Known rows, with every step that occurs
pebof -> nitu -> fene -> nebuk: -2.87,-0.22,-1.20,-3.04,4.72,-3.50,5.52,-4.56,3.26,-0.25,-4.03,-2.12,-2.67,1.97,1.70,0.55,0.94,2.62,0.36,2.24,4.99
serid -> pebof -> novi: -2.24,3.64,-5.19,-0.48,3.10,-0.98,1.17,-1.57,2.39,-3.76,-3.52,4.07,-0.21,-2.06,4.65,1.22,-4.71,0.07,2.64,2.60,8.03
serid -> pebof -> fene: -4.09,-3.23,-4.08,-2.03,4.59,-3.39,1.68,-2.99,1.70,-0.83,-2.88,1.90,-0.79,-0.25,0.66,0.53,-3.22,-3.14,-0.60,2.31,7.45
serid -> nebuk -> vuso -> pebof -> fene -> nitu: -0.62,2.79,-0.77,-1.86,2.94,-3.14,5.44,-5.49,-0.64,-0.05,1.37,1.29,-3.02,-1.57,1.30,4.03,-2.66,-1.25,-2.61,1.24,4.28
vuso -> pebof -> fene -> nitu: -0.99,1.09,-0.86,-1.45,2.20,-3.73,6.80,-7.78,-1.32,-0.21,-1.23,1.16,-2.91,-1.81,0.93,3.50,-2.28,-0.24,-2.13,3.05,5.34
vuso -> pebof -> novi -> nebuk -> nitu -> fene: 2.30,2.22,-2.77,1.10,-2.76,-3.03,4.45,1.01,1.69,1.37,0.87,2.34,-0.84,-6.27,3.04,5.84,-4.39,3.55,-1.29,3.28,3.73
fene -> nebuk: -4.79,0.88,-4.08,-2.83,6.86,-0.34,4.83,-4.34,2.25,-3.36,-5.37,-0.31,-3.94,3.07,2.83,-0.48,-1.08,1.73,1.66,2.42,6.39
pebof -> nitu -> fene: -0.08,1.39,-2.03,-1.61,2.59,-3.69,3.89,-3.11,2.02,0.60,-1.30,-0.30,-0.84,-0.92,-0.20,1.35,-0.88,0.98,0.17,2.85,3.40
serid -> pebof -> novi -> nebuk -> nitu -> fene: 0.90,0.41,-2.97,-0.38,-0.24,-3.36,2.34,2.36,3.32,0.94,-1.38,1.88,0.12,-5.99,3.76,4.82,-4.30,3.81,-0.35,2.02,3.88
serid -> nebuk -> nitu: -2.31,0.95,-6.98,-1.38,5.00,0.55,3.45,0.48,2.76,-1.78,-0.97,1.32,-1.45,-0.27,1.52,4.61,-5.83,-1.53,-1.20,2.93,4.00
nebuk -> vuso -> pebof -> nitu -> fene: 2.27,1.91,-0.94,-0.47,0.18,-3.82,3.53,-2.04,1.67,0.61,1.05,1.56,-0.58,-1.68,0.51,2.69,-0.41,0.28,-0.03,3.21,3.63
novi -> nebuk -> pebof -> nitu: -2.58,-1.42,-3.92,-2.81,6.77,-3.21,6.11,-2.81,2.91,1.32,0.32,2.69,-5.64,0.04,-0.50,-3.85,-0.89,-1.27,2.69,3.54,4.93
nebuk -> pebof -> nitu -> fene: 0.58,-0.22,-2.27,-1.67,4.15,-3.20,6.02,-1.32,2.53,2.06,-0.10,0.95,-2.21,-0.09,-0.62,-0.30,-0.93,1.70,2.25,2.30,2.89
nitu -> fene -> nebuk -> vuso: -0.60,2.81,-1.92,-2.07,5.72,-0.05,2.64,1.05,4.31,-1.77,-1.94,0.86,-2.10,1.23,3.88,0.16,-0.30,2.92,2.26,-0.79,2.42
nitu -> fene -> nebuk -> pebof: -1.60,-0.91,-3.41,-2.13,7.14,-0.71,8.05,-0.09,2.61,0.22,-2.24,1.23,-4.78,2.41,1.59,-1.37,-1.29,4.66,4.37,0.71,4.38
serid -> pebof -> fene -> nitu: -2.73,-1.09,-1.03,-3.50,5.34,-3.89,4.18,-6.12,0.73,-0.85,-3.93,0.59,-1.70,-1.59,1.85,2.36,-2.32,0.04,-0.91,1.50,5.51
vuso -> pebof: -0.59,2.77,-5.03,0.50,0.91,-1.10,4.18,-4.10,-1.90,-3.34,-0.94,3.65,-2.41,-0.87,0.97,3.04,-3.57,-1.06,0.77,5.57,7.62
fene -> nebuk -> pebof: -3.27,-1.18,-5.02,-2.57,8.99,0.56,7.98,-1.21,2.73,-1.29,-2.87,2.18,-5.66,3.70,1.78,-2.87,-1.43,2.56,4.84,1.76,5.65
pebof -> novi: -1.60,6.38,-5.67,0.43,2.69,0.53,3.49,-2.57,1.80,-2.79,-1.86,3.40,-1.74,-1.44,3.66,0.41,-4.62,0.32,1.93,2.31,5.88
pebof -> fene -> nitu: -2.10,1.01,-1.36,-2.67,5.01,-2.76,5.96,-6.92,0.21,-0.24,-2.45,0.08,-2.85,-0.94,1.01,1.82,-2.21,0.13,-1.34,1.49,3.77
serid -> pebof: -3.44,-0.57,-5.11,-2.48,5.88,-1.59,0.01,-1.44,1.38,-4.31,-5.11,2.89,-0.49,-0.34,2.46,1.13,-3.56,-0.63,2.64,3.29,7.95

Rows
-1.13,0.43,-1.87,-1.77,3.48,-2.74,4.45,-4.79,2.93,-1.30,-0.42,2.16,-2.83,1.66,1.45,0.22,0.97,-2.60,0.26,4.48,6.44 | fene -> nebuk -> vuso -> pebof -> nitu
-1.83,-0.41,-3.96,0.40,0.72,-3.00,5.04,-4.89,-0.87,0.11,0.55,2.60,-2.17,-0.48,-0.56,2.02,-3.24,-3.42,-2.24,4.11,7.15 | vuso -> pebof -> fene
1.47,6.51,-2.19,1.39,-1.03,-0.95,4.30,-1.00,2.10,-1.70,0.70,3.72,-1.36,-2.01,5.09,2.83,-2.58,2.31,1.12,1.89,5.95 | nitu -> fene -> nebuk -> vuso -> pebof -> novi
-1.03,1.67,-5.61,-0.21,1.73,-0.79,3.74,0.70,3.85,-0.38,-0.88,3.33,-2.41,-4.50,4.00,2.62,-4.92,0.89,-0.39,3.26,4.27 | pebof -> novi -> nebuk -> nitu
-2.40,0.49,-2.07,-3.08,6.93,-2.44,8.07,-5.00,0.27,1.23,0.17,0.65,-4.62,-0.13,0.29,1.10,-3.03,0.26,-0.25,0.31,3.51 | serid -> nebuk -> pebof -> fene -> nitu
-3.51,-4.45,-4.09,-1.99,5.11,-0.95,6.24,-2.17,5.11,0.15,-3.62,-0.01,-1.92,1.49,2.32,2.37,-2.14,-0.38,-1.99,2.86,4.83 | pebof -> fene -> nebuk -> nitu
-0.31,1.00,-2.83,-1.94,4.51,-3.30,5.70,-1.05,2.05,2.24,1.37,0.28,-2.66,0.07,-1.05,0.64,-1.73,0.95,1.37,1.74,3.18 | serid -> nebuk -> pebof -> nitu -> fene
-2.59,2.16,-7.09,-1.82,8.35,0.72,6.06,0.42,0.65,-1.09,1.14,2.90,-5.17,1.87,-0.12,-0.84,-4.82,-0.32,3.68,1.37,4.79 | serid -> nebuk -> pebof
1.17,0.22,-3.71,-0.24,1.66,-1.15,3.91,1.15,2.74,0.18,-1.92,0.75,0.38,-2.48,1.68,4.86,-3.58,2.84,-0.17,2.36,2.07 | nebuk -> nitu -> fene
-0.16,1.59,-5.21,0.65,-0.54,-1.54,4.47,-0.09,2.41,-0.50,0.18,4.09,-2.44,-5.17,3.85,4.07,-5.04,0.63,-1.03,4.57,5.56 | vuso -> pebof -> novi -> nebuk -> nitu
-2.09,-1.45,-4.42,-2.55,7.47,-1.65,6.47,-3.39,3.32,0.33,-0.64,2.58,-4.11,2.27,-0.80,-3.17,-0.84,-1.82,3.14,3.65,4.95 | nebuk -> pebof -> nitu
-3.21,-1.87,-0.83,-3.59,4.99,-4.43,4.12,-4.06,3.65,-0.89,-5.11,-1.85,-1.80,1.57,2.45,1.08,0.82,2.57,0.68,2.39,6.37 | serid -> pebof -> nitu -> fene -> nebuk
-3.03,-2.29,-4.87,-2.08,5.67,0.45,5.56,-1.32,4.81,-2.00,-4.86,0.46,-2.14,1.50,3.37,2.63,-2.28,1.38,0.08,3.41,4.82 | fene -> nebuk -> nitu
-1.25,-0.06,-0.61,-3.36,5.98,-2.21,1.55,0.20,5.59,-1.35,-2.64,0.76,-1.15,1.26,3.77,0.02,1.09,1.67,2.07,0.06,3.98 | serid -> pebof -> nitu -> fene -> nebuk -> vuso
-0.96,3.42,-3.75,-0.22,4.22,-0.10,7.66,-0.51,3.40,-0.08,-1.08,2.73,-3.58,0.14,4.04,-0.82,-2.79,4.32,3.91,0.55,5.29 | nitu -> fene -> nebuk -> pebof -> novi
-2.53,-4.23,-3.64,-1.07,2.62,-1.62,6.81,-2.84,3.80,0.19,-2.62,0.99,-1.97,0.90,2.23,3.79,-2.05,-0.58,-2.49,4.07,6.28 | vuso -> pebof -> fene -> nebuk -> nitu
-0.01,6.26,-4.95,1.81,-0.83,-0.59,4.54,-3.63,-0.22,-2.91,-0.07,4.72,-1.66,-2.44,3.33,2.71,-4.70,-0.19,0.97,4.37,7.96 | vuso -> pebof -> novi
0.18,-0.25,-1.88,-1.89,3.55,-4.30,5.57,-0.96,2.25,2.79,0.72,0.97,-3.41,-1.77,-0.54,-0.75,-1.01,2.23,1.89,2.16,3.09 | novi -> nebuk -> pebof -> nitu -> fene
1.90,2.02,-0.56,-0.76,-0.51,-4.99,3.28,-1.62,1.25,1.42,1.94,1.67,-1.88,-3.49,0.55,2.29,-0.50,0.75,-0.49,3.24,3.59 | novi -> nebuk -> vuso -> pebof -> nitu -> fene
-0.19,1.76,0.09,-1.82,1.92,-4.11,5.39,-5.30,-0.44,0.54,0.79,1.97,-3.90,-3.58,1.84,2.62,-1.73,-0.04,-2.14,1.71,4.09 | novi -> nebuk -> vuso -> pebof -> fene -> nitu
-1.02,4.07,-4.17,-1.61,5.22,-0.33,0.30,1.79,2.45,-1.89,0.50,3.72,-3.79,-2.37,3.12,-1.52,-2.51,0.06,2.12,0.48,2.73 | novi -> nebuk -> vuso
-1.60,-0.70,-1.69,-2.75,6.61,-2.11,8.25,-5.11,0.70,1.21,-1.24,1.35,-4.13,-0.22,0.59,0.05,-2.18,1.01,0.63,0.90,3.32 | nebuk -> pebof -> fene -> nitu
-2.28,2.62,-3.41,-2.58,7.55,1.14,2.46,0.00,4.31,-3.22,-2.54,1.81,-3.01,2.42,4.06,-1.18,-0.39,0.85,2.74,0.12,3.68 | fene -> nebuk -> vuso
1.27,2.23,-3.28,0.14,-0.55,-2.39,3.87,1.82,3.04,1.34,-0.28,1.47,-0.97,-5.54,3.17,4.34,-4.34,4.02,-0.71,1.89,2.42 | pebof -> novi -> nebuk -> nitu -> fene
